Each row was made from one path, in order. Every step used is in the known rows, and no mark comes twice. Write each row's path.
Known rows
x, y, f: [-12   6  38  50 -15 -35 -24   7  15 -21 -19   3  20  25 -24   9 -13 -18
  -5 -16   6 -44 -36  34   3   8  14  -2  12 -33   4 -20   4]
f, q: [-31 -32   5  -6  39 -20  30 -28   9  -9 -29   1  -1 -13 -22  35   2 -14
  -7  24   9 -41  -1  10   3   4   2  -2  -5  17  13 -11  24]
e, v, c: [  1  -4 -32 -29 -41 -11 -36   0 -21  40   8 -20  -1   6   2 -11 -14 -21
   4  26 -37  58 -23  20   8  20  32  25 -31 -84  37  -6  -2]
u, d: [ 12  -9 -15 -32  26   2  15  -1  58  -2 -24 -24   6 -44   7  -2   0   8
  -4   5  18 -34   6  -4  10 -12  -6   1   7  19  18  -5 -19]
c, v, e: [  0  13 -26  33   2  12  -5   7 -62  39  33  38  -7  13   6   0  11 -37
  35   7 -20  38  -8  -8  12  41  16   6 -43 -56  19  26  31]
y, f, q: [-23 -48  30  14  13 -25  22 -20  31 -21  -4  31 -10 -11 -23  25   7 -21
 -24  15  18 -32  -2  26  17  33 -13   8   6  -7 -18  -8   5]
r, l: [-14 -28 -12 -15   5  26  -5   9  -4 -28   1  -9  21 -55  -1  -1 -42 -20
  20  -7 -15 -14  36  31   3 -18   6 -20   8   0  13  -1  16]
c, v: [  3  12 -37  14 -10  10 -10  -4 -36  29  14  33  14   8 -20  -6 -17 -27
  12  30 -12  14 -25   1  15  32  16  -2 -29 -24  20  27  29]
l, r: [-48   0  -2  41   0  11   5 -32  16  -1  11 -15 -21  16   1  20 -34  -6
  12 -16  19  -9 -12 -21 -19  -2 -20  -7   9  -4  28  -8  32]
r, v: [ 37   7   5  11 -21  12 -17  -1   3  12  12 -20  32 -35 -14  -9 -50 -15
  11 -10  -9  14 -16   2  12   3  37 -12 -22 -38   0   6  21]
e, v, r: [-30  15 -32  -3 -37  -5  -4   6 -25  14  31 -10 -15  16  11   3 -27 -12
  -5  18 -15  75 -23  11 -27  19  16  63 -37 -73  27   3 -20]
d, u: [ -2 -10   3 -27  27  33 -20 -28  -9   8   8  36  -9 -37 -26   2 -27  32
   9  12 -23  33  -7  19  17   6 -47 -23   3   4  26  -4  -6]
x, d, u: [ 27   0  24 -39   0  22 -24   5  28   8 -16  31 -23 -50 -26 -15  13  39
  27  12 -23 -18  -3 -18  30  21 -24 -10  34  24  39 -23 -22]
r, u, d, x, y, n: [ 32   1  18 -35  23 -29  -2  12  22   8 -10   3  19 -22  11 -49 -13  10
  -7 -16  22   3  42   1  13 -38 -16 -24  25  23 -34  11 -18]
f, q, n, y: [ -9  -5   8  14  41 -11  32  -2 -41 -28 -27 -19  14  23 -16  59  11 -29
 -21   7   4 -45  14  42  -1 -20 -24   3  -1  49   0  -2  34]
f, q, n, y, x, r: [-28  -6   3  27   3   0  35 -19 -33 -29 -20  -8   2  46 -11  50  58 -19
 -17   7  18 -50   9  10  -6   9  -2   2   1  58 -15  -5  29]
e, v, r, u, d, x: [  4   8 -20 -40 -15 -11 -11  16   1  12  21   4  -9  -8  29 -33 -18   8
 -17  15  -3  89  -4   4 -11 -13   1  55 -27 -56 -15  11 -48]
v, r: [-50   3 -24  -5  -6   8  17 -16 -21 -10  27 -11 -16   6  18   4 -23  -3
   2   4  -9  48 -41 -12 -41  -2  -1  23 -22 -14  19  -3  -9]
y, x, r, l: [-45 -34 -12  19 -60  35   4 -37  11 -18  12  11 -13  -3   3  -8  45  -3
  15  -8  14 -18  14 -31  -6  33  40 -19   9  13 -12  -7   7]
l, r, u, d, x: [-11  -2  13  -1  25  -6   0 -18  46   0   2   1  -6 -11  17 -19 -23  15
  -1 -18  33  11  20 -25   4 -41 -40 -11  20  14 -16   0  -4]
v, r, u: [-37  -9 -10 -24   4  -7   3 -19 -34 -10  41  15  -7 -14  13 -23 -52  -6
  -9  -1 -13  83 -19  11 -34 -32  -8  17 -17 -31  -2   6 -11]
l, r, v, e: [-19  22  13  69 -12  19 -12 -10  -3  25  40 -19  -6   9  11   9 -24 -15
  32 -49   6  33 -12 -37 -14   6   5  -4 -19 -65   5  -6  42]
n, y: [  4 -12   4  27   5   4  30  18   8 -31 -25 -14  -3  14  -1  26  12 -14
  -8 -20  -7 -26   1  26 -23 -18   2  22 -11   9  20  16  20]
q, n: [ 14   5 -12   3   9  15  -7 -13 -56 -11  18 -22  15 -11  13  27 -49 -25
   5  16  -9 -10  19  40  25   3 -29 -27   9  38  22   3   9]
x, y, n, q, f: [-21  20  27  46  -7 -56 -12  24 -32  29 -18 -22   3  50  -4  17  -9  -7
   4 -11  -1 -59  23  31 -42  30  56 -26  38   8  10  -6  26]
r, v, c: [ 32  10 -10 -21 -37   9 -44  -8 -18  37  12 -29  41 -19 -10 -27 -24 -17
  17 -11 -38  39 -48  -9  11  -6  45 -22 -33 -63   2  -6  24]
e, v: [  2  -7 -17   0 -26  -5  -9   6  -1  15   4  -9  -7  -8  -3   5 -34 -18
   1  26 -10  31   6  33  10  26  19  36 -20 -58  37   7  -5]
v, e: [-17 -27   7  21  23  11  12   1 -23   2  18  -1 -31 -18  32  13   7 -24
  35 -20 -15  27  17  -3   2  23  -1   1 -21 -42  28   2  11]
e, v, r, u, d: [-10  13 -25 -36 -17 -18  -6  14 -10  22  30   2  -5 -10  16 -25 -37  -6
 -20  15  -8  95  -2  20 -21 -15   4  61 -28 -75   7   8 -37]
f, q, n: [-13 -11   0  -3  41  -9  18 -22 -44 -14 -11 -13   9   0 -13  49 -14 -25
  -9  27   6 -36  15  33  22  -2 -22 -17   4  46   7 -10  26]
r, u, d, x, y, n, q: [ 36  -1  32 -45  39 -42  12  23  17  17 -21   8  15 -12  16 -44   5  14
 -14  -9  21 -10  58   1   1 -49   5 -26  33  34 -38  21 -18]
q, f: [-18 -36  -1  30 -12 -19 -41  -2  12  -7  -3  -7 -16 -25  13  34 -55   8
  12  29 -27 -33  -1  59  -1  61  22 -13  14   4  34 -23 -12]
n, q: [-14 -26  23 -19  36 -18  31  -5  -2   9 -23   2 -11  -3   7  19  -1   0
  -3  19  -1 -33  28   9 -16 -10  41 -15  16  25  20  16  10]
x, d, u, r, v: [ 47  37   8 -23  -3  25 -32  13  27   6  -8  13  -7 -26 -46 -22  22  46
  26  -4 -20 -24 -28 -43  21  -3 -16   4  10   9  11 -30 -12]
n, y, x, d, u, r, l: [ 11  -1  -2  22 -20  33  13  16  18 -29 -24   8 -21  28 -22  11  89  26
  -8 -30 -10 -36  17 -23 -13 -17  -4   1  19  36 -16 -10   0]
d, u, r: [ -7  21 -23 -11  38  33 -14 -25  -8  -6   9  15 -13   2 -44   2  -5  41
   5   6 -16  22 -25 -11   0 -26 -53  -1 -17  15   8 -14   1]
y, f: [ -3 -42  22  19 -13  -4  -2 -10  31 -21  16  27 -14 -16  -5   5 -21 -18
 -11   6   7 -11  -3  27  22  40 -12   3  10 -21  -3   2  -7]

Write each row's path
[ 25   0  12  40  -5   9   3  20 -40 -40   8  -5   9  22   7  35 -11 -35
 -22  -7  -4 -21  16  57  13   2 -42   2  12  27  -5  14   9]	q, n, y, f
[ 10  -6 -10 -46   7  27  10  19  76 -29 -32 -13   6 -38  27 -31  45  31
  21  -5  27 -56  13 -46  11 -17   0  13   6  53 -22  -1 -28]	u, d, x, r, l
[ 35 -25  14 -58  40 -13   0   2  39 -11 -15  14  11 -57  19 -38 -17  15
 -11   4  14  14  36   3  30 -44 -22 -14  13  24 -24  13 -36]	r, u, d, x
[  4  52 -27  -9  -1 -15 -17  19 -38  26  16  37  27  32  -3 -40   8   0
  -2   8  -3  52 -47 -19 -12 -20  10  15 -31 -27 -30  18  -9]	c, v, r, u, d, x, y
[ 16  -2  -8  39 -16  21  18  -4 -56 -24   0 -22   3  39  15  43  16 -22
 -21  -3  -4 -12  28  32   9   2 -21 -24  16  50  -2  15  12]	q, n, y, x
[-38   9 -37 -14 -36  10  -9  25 -30   4  35 -11   0  -3  10  -4 -36 -16
   1   7 -20  68  -5  23 -30  -1  18  55 -32 -77  15   2 -15]	e, v, r, l
[ 21  39 -19  -7  22  37 -29 -16 -11   6  19  10  11  -8 -52  -8 -19  41
   9  -8 -20  36 -37 -17   5 -27 -33  -4 -32 -11 -11 -13   7]	d, u, r, v
[ -4 -16   3  -2  10 -17  46   0 -28  40  20  -3 -27  17  14  -1  -4 -18
  -6   4  12 -15  70 -13 -30  25  31 -25  32  31   6  33  36]	y, n, q
[ 33   5   4  32 -29  21  10  10 -36 -22 -10 -17  -6  29  14  35  39 -16
 -11  -5  -6 -37  29  17  16  10 -14 -21  29  58   4   4   5]	q, n, y, x, d
[ 28  19  15 -28  31 -22  24  35  43  16 -49 -26  11  17  23 -13  54  27
  -6  -8  34 -66  26 -34  -4 -14  15 -17  29  57 -22   9 -20]	u, d, x, y, n, q
[  8 -29  13 -11 -37  27  -7 -31  25  18  -5  33 -42 -14 -13  -4  62  39
   5  15  -8  -4  10 -31  33  52   0 -43  42  33   9 -24 -27]	y, x, d, u
[ 21  22   1 -39  10  30 -25  16  27 -15 -11  19 -16 -38 -37 -17  26  43
  31  -2 -22 -38  -1 -30  17 -14 -29  -2  23  31  16 -37 -15]	x, d, u, r, l
[ 24  37 -32  23  -5   9  -5  -2   5 -11  11 -38  21  15 -33  -7 -19  -1
   9 -15   1  -9 -38 -34  -7 -33  18  14 -42 -16 -14 -10  26]	u, r, v
[-30   1  11   6  26  -8  -1 -26  35   5  11  -5  -3 -17   0 -13 -42   2
  -3 -22  30  16  20  -4 -10 -42 -34  -8  19 -11   2  -5   6]	l, r, u, d
[  5   6  28  23  -3 -36  -7  28  -4   7 -31 -10  -4  45  29   6  19  24
   9   5   5 -66  15  -8 -15  35  35 -35  35  53 -23   2   1]	d, x, y, n, q, f
[-15 -17   5  23  20  -4  38 -18 -42 -20 -21 -13   8  38 -13  62  39 -24
 -30  10  10 -46  25  29   6  -3 -16 -14   7  58 -12  -2  26]	f, q, n, y, x
[ 33 -13  -6 -45  31  13  17  11  71  -9 -41 -20   0 -36  31 -11  28  29
   0  11  24 -38  10 -29  25 -11 -16  -5  10  54  -9   5 -38]	u, d, x
[-17  26 -41  -5 -10  -1 -14  -9 -68  28  51  50  13  19 -11 -31 -34 -23
  -2  21 -20  87 -40  -1 -19  -1  12  18 -40 -50  -5  25  10]	c, v, r, u
[ -8 -20  10  24 -27   4  30  -4  34 -27 -21   6  -8  26   3  -7  77   1
 -20 -30  18 -14  18  -9 -22 -17  18  19   4  16 -22  13  -4]	n, y, x, r, u, d
[-12  24   6  53 -22  15 -15 -18  16  18  26 -26  12   2  -9   4 -48  -7
  12 -28  11  12 -24 -27 -10  -4   8 -10  -6 -39   6  -4  39]	l, r, v
[  6 -26  26  44 -11  -4  25  21  28 -42 -12  11 -11  19  -5  20  17 -22
 -25 -22   1 -25  -1  34  -9   5 -11  27   2  -9  -8  16   6]	n, y, f
[-21 -35   2  -5 -42   5   2 -44  34  -3   7  22 -13  -7   5 -28  44  12
  -4   1  28   9  19 -28   4  19  25 -12  13   7 -20   0 -19]	y, x, r, u, d
[ 13  14  12  20  -7 -13   9  14  -3   0 -22 -13   5  35  16 -13  15   8
  12 -10  16 -38  -1 -27   3  16   8 -26  17  40 -18   8  11]	d, x, y, n
[-14  27  -5  30 -34  11 -35 -27  -2  39  27 -33  16  17  -4 -10 -30 -10
  18 -29  -7  32 -48 -35 -12 -12  16 -19 -17 -59   4 -17  45]	l, r, v, c
[ 25  23   4 -32  10  21 -20   3  32  -3 -15  20 -32 -19 -36 -14  32  47
  25   4 -17 -30 -17 -40  18  -1 -30   7  20  32  27 -35 -16]	x, d, u, r
[ 28   4  21 -15  16 -14   1  27  79 -21 -50 -12  15  -5  15 -13  43  26
  -7  -6  32 -61 -18 -17  25  -8 -11  -2  18  32 -27 -12 -42]	u, d, x, y, f
[  6  29 -38 -28   0   2  -8  11 -34  25  33  47  12  11   6 -41  -1   0
  -4  23  -4  72 -35 -28  -6 -11  -1  18 -34 -21 -28  29 -16]	c, v, r, u, d, x
[-22   5 -20 -18 -27 -19 -15   6 -36  14  40  13  -9  -2   9 -20 -55 -15
 -12  16 -17 108  -6  29 -23  -6  12  57 -31 -86  12   9 -24]	e, v, r, u
[-15  -4  -7 -53  21  -4   8  -2   3 -11  20   8  -6 -20  33 -36  -9  19
 -15  -2   6  66 -14 -18 -23 -44 -19  17 -10   0 -25   5 -45]	v, r, u, d, x
[  1 -11  44  22  11 -27   1   8  37 -32 -49  12   6  27   1  11  37  11
  -4   0  19 -58 -30  -9  21  13   0  -9  11  27 -38 -10 -11]	d, x, y, f, q
[-12 -23   4  14  -2 -31  17   8 -28  39  20  -3 -30  13  22  14 -21  -3
  -4  17  -1 -32  69  20 -35  62  41 -28  41  32   8  18  23]	y, n, q, f
[ -2  32  -9 -25 -17 -27 -19  32  -5  13   5  -2  11  17  15 -28 -12  10
 -16   1  -2  73 -19  11 -19 -25  10  54 -26 -64 -12   1 -47]	e, v, r, u, d, x, y
[  5  -3  20   2  22   5  17 -10 -31 -11 -27  10  -5  27 -24  48  63   6
 -22  11  -2 -44  20  14  18   6 -35 -15  26  68  -7 -16  11]	f, q, n, y, x, d, u
[ 30   4  14  29 -11  19 -16  11 -21  27  29 -16  15 -27  11  -2 -19 -25
  33 -35 -19  40  -3  -8  10  14  31  -3 -37 -72   1   7  23]	r, v, e
[ 28  15  21 -16  34 -21   6  21  45 -21 -50 -15  24   7   8  13  48  16
 -14   1  34 -75  -5   0  33 -14 -26  -9  23  59 -38 -14 -35]	u, d, x, y, f, q, n
